In the rows, zero is written as 128.
Known rows, with every step that occurs:
f > d > a > m > w: [140 184 163 108 114  86 101 176 103 142 148 118 138 160 143 125 151 112
 155 137 105 122]
s > m > a > w > d: [173 127  61 142 222 104  75 150 133  84 146 138 106 165 191 139 181 116
 160 103 129 170]
w > a > m > d > f: [154 162 108 195  80 136 144 122 136  96 151 119 144 116 145  85 149 108
 175 125 142 118]
w > s > m > d > f: [172 130  72 128 116 100 134  72 128  80 204 117 126 125 197 125 117 121
 186 103 130 144]
a > f > d: [146 150 179  78 156  94 103 163 117 130 109 117 165 164 140 191 105 115
 139 122 100 124]
d > a > w: [107 142 127 133 142 139 134 149 146 112 141 140 138 114 160 168 164 139
 205 135 122 106]
s > m > d: [157 141  86 125 171  77 106 121 134 103 178 125 122 149 157  86 129 126
 167  86 124 149]
m > w: [143 167 133 155 158 126 147 137 131 130 112 122 118 143 122  69 148 138
 108 137 145 143]
s > m: [136 128 107 132 148  95  93 137 111 125 148 134 105 133 160 113 117 129
 145  94 135 178]
s > m > w > d > a > f: [184 175 130 155 219  70  89 160 127 116 150 104 127 161 189 113 165 130
 175 119 151 157]
w > a > d > f: [146 125 104 172  62 165 127  82 129 140 129 137 141  99 170 124 130 147
 160 156 174 164]
w > s: [159 130 107 116 103 135 131 102 113  81 156 109 129 132 158 152 118 129
 136 141 125 123]
m > a: [153 126  96 132 143 126 118 133 150 143 168 104 118 139 138 112 176 127
 110 138 157 104]
s > m > w > d > f: [166 151 104 176 182  97 119 115 126 127 132 140 105 140 179  90 139 122
 141 116 144 192]
m > d > a > w > s: [156 156  85 114 148 125 149 111 157  54 193 116 155 130 173 153 164 136
 228 132 103  78]
a > m > w > d > f: [158 163 145 179 159 113 114 139 116  93  79 134 137 159 155  93 172  88
 142 134 127 140]
w > d: [165 125 113 133 168 121 108 115 129 104 126 132 140 148 143 152 135 116
 126 144 107 134]
m > d: [153 143 104 117 154 109 143 111 154 102 163 119 147 143 122  99 138 128
 152 115 114  98]
d > a > m: [125 147 148 137 102 108  95 164 119 124 156 112 142 127 153 131 173 108
 188 131 135  99]
m > w > a > d > f: [159 164 110 195  99 156 148  97 131 139 111 128 132 117 161  65 149 153
 140 161 185 174]
f > d > a > m > w > s: [161 186 147 104  95  94 101 157  93 108 168 105 141 161 166 144 143 114
 159 145 102 120]
d > a: [123 136 131 128 105 123 131 133 141 155 181 112 135 106 144 148 152 140
 172 145 139  97]

Rows:
[185 142  69 113 141  89 110  96 118  59 204 107 120 147 184 115 117 126
 171 101 121 146]
w > s > m > d
[153 155 126 126 144  94 101 146 126  69 129 122 154 164 132  86 160  93
 169 101 107 102]
a > m > d
[135 153 124  80 107 125 120 138 115  98 168 132 143 142 176 221 123 131
 190 140  79 118]
f > d > a > w > s
[198 119  56 105 132  99  58  98 107  83 187 103 118 160 217 128 157 131
 158 122 168 169]
w > s > m > a > d
[157 183 112 202 123 151 163 136 131 128 131 109 109 121 120  53 145 155
 101 154 163 156]
m > w > a
[184 179 149 152 204 102 123 153 148 119 132  96 154 154 160 127 178 133
 159 157 139 110]
m > w > d > a > f
[131 104 126 117  94 136 106  78 128 141 104 152 154 121 178 144 135 125
 173 141 154 146]
a > d > f
[156 105  94 123 116 129 101  89 152 155 147 127 145 132 179 125 185 123
 152 147 182 124]
m > a > d > f
[172 142 147 125 179 105 102 142 146 118 150 100 168 143 171 192 162 120
 184 152 125  90]
w > d > a > f
[135 148 165 121 141 108 119 158 147 144 159  94 160 120 159 171 158 134
 192 139 149  82]
d > a > f
[147 135  73 133 154 123 138  99 131  40 151 150 128 133 205 156 132 119
 221  93 111 152]
a > w > s > m > d > f
[129 119 112 154 177 153 138 113 144  80  82 173 145 132 169 192 144 108
 181 133 100 137]
a > w > d > f
[148 163 112 156 173  90 113 146 112 124 134 128  93 149 154  60 136 137
 128 101 153 191]
s > m > w
[158 125  77 136 162  90  85 142 132 139 186 113  94 143 169 100 166 128
 131 102 161 158]
s > m > a
[167 130  88 124 122 106 100 110  97  79 174 113 107 134 187 139 109 128
 151 111 134 171]
w > s > m
[184 111  61 119 106 108  80  75 116 104 189 114 119 138 231 140 154 125
 172 126 179 168]
w > s > m > a > d > f
[114 149 140  88 127 119 123 157 123 130 148 144 144 138 153 201 129 133
 185 132  80 122]
f > d > a > w
[164 135  98 156  86 155 101 105 119 116 127 123 140 123 157 113 132 152
 145 154 161 166]
w > a > d
[178 159 100 160 207  86  94 135 114 105 133 127 101 164 168  81 141 127
 126 114 135 195]
s > m > w > d
[138 142 133 142 118 106 128 122 136  93 131 136 155 139 147  99 158  85
 186 104 117 100]
a > m > d > f
[142 152  84 126 179  88 111 141 147  88 192 135 128 137 181 120 157 135
 229  89 117 133]
s > m > d > a > w
[175 165 102 162 191  83  98 138 126 125 171 117 106 149 181  93 158 135
 158 125 145 168]
s > m > w > d > a
[134 154 100 123 166 121 147 130 168  90 174 130 155 129 151 137 172 138
 223 121 106  79]
m > d > a > w
[156 115  82 153 187 146 130 118 164 103 127 141 134 142 173 169 195 109
 158 140 129 115]
m > a > w > d > f
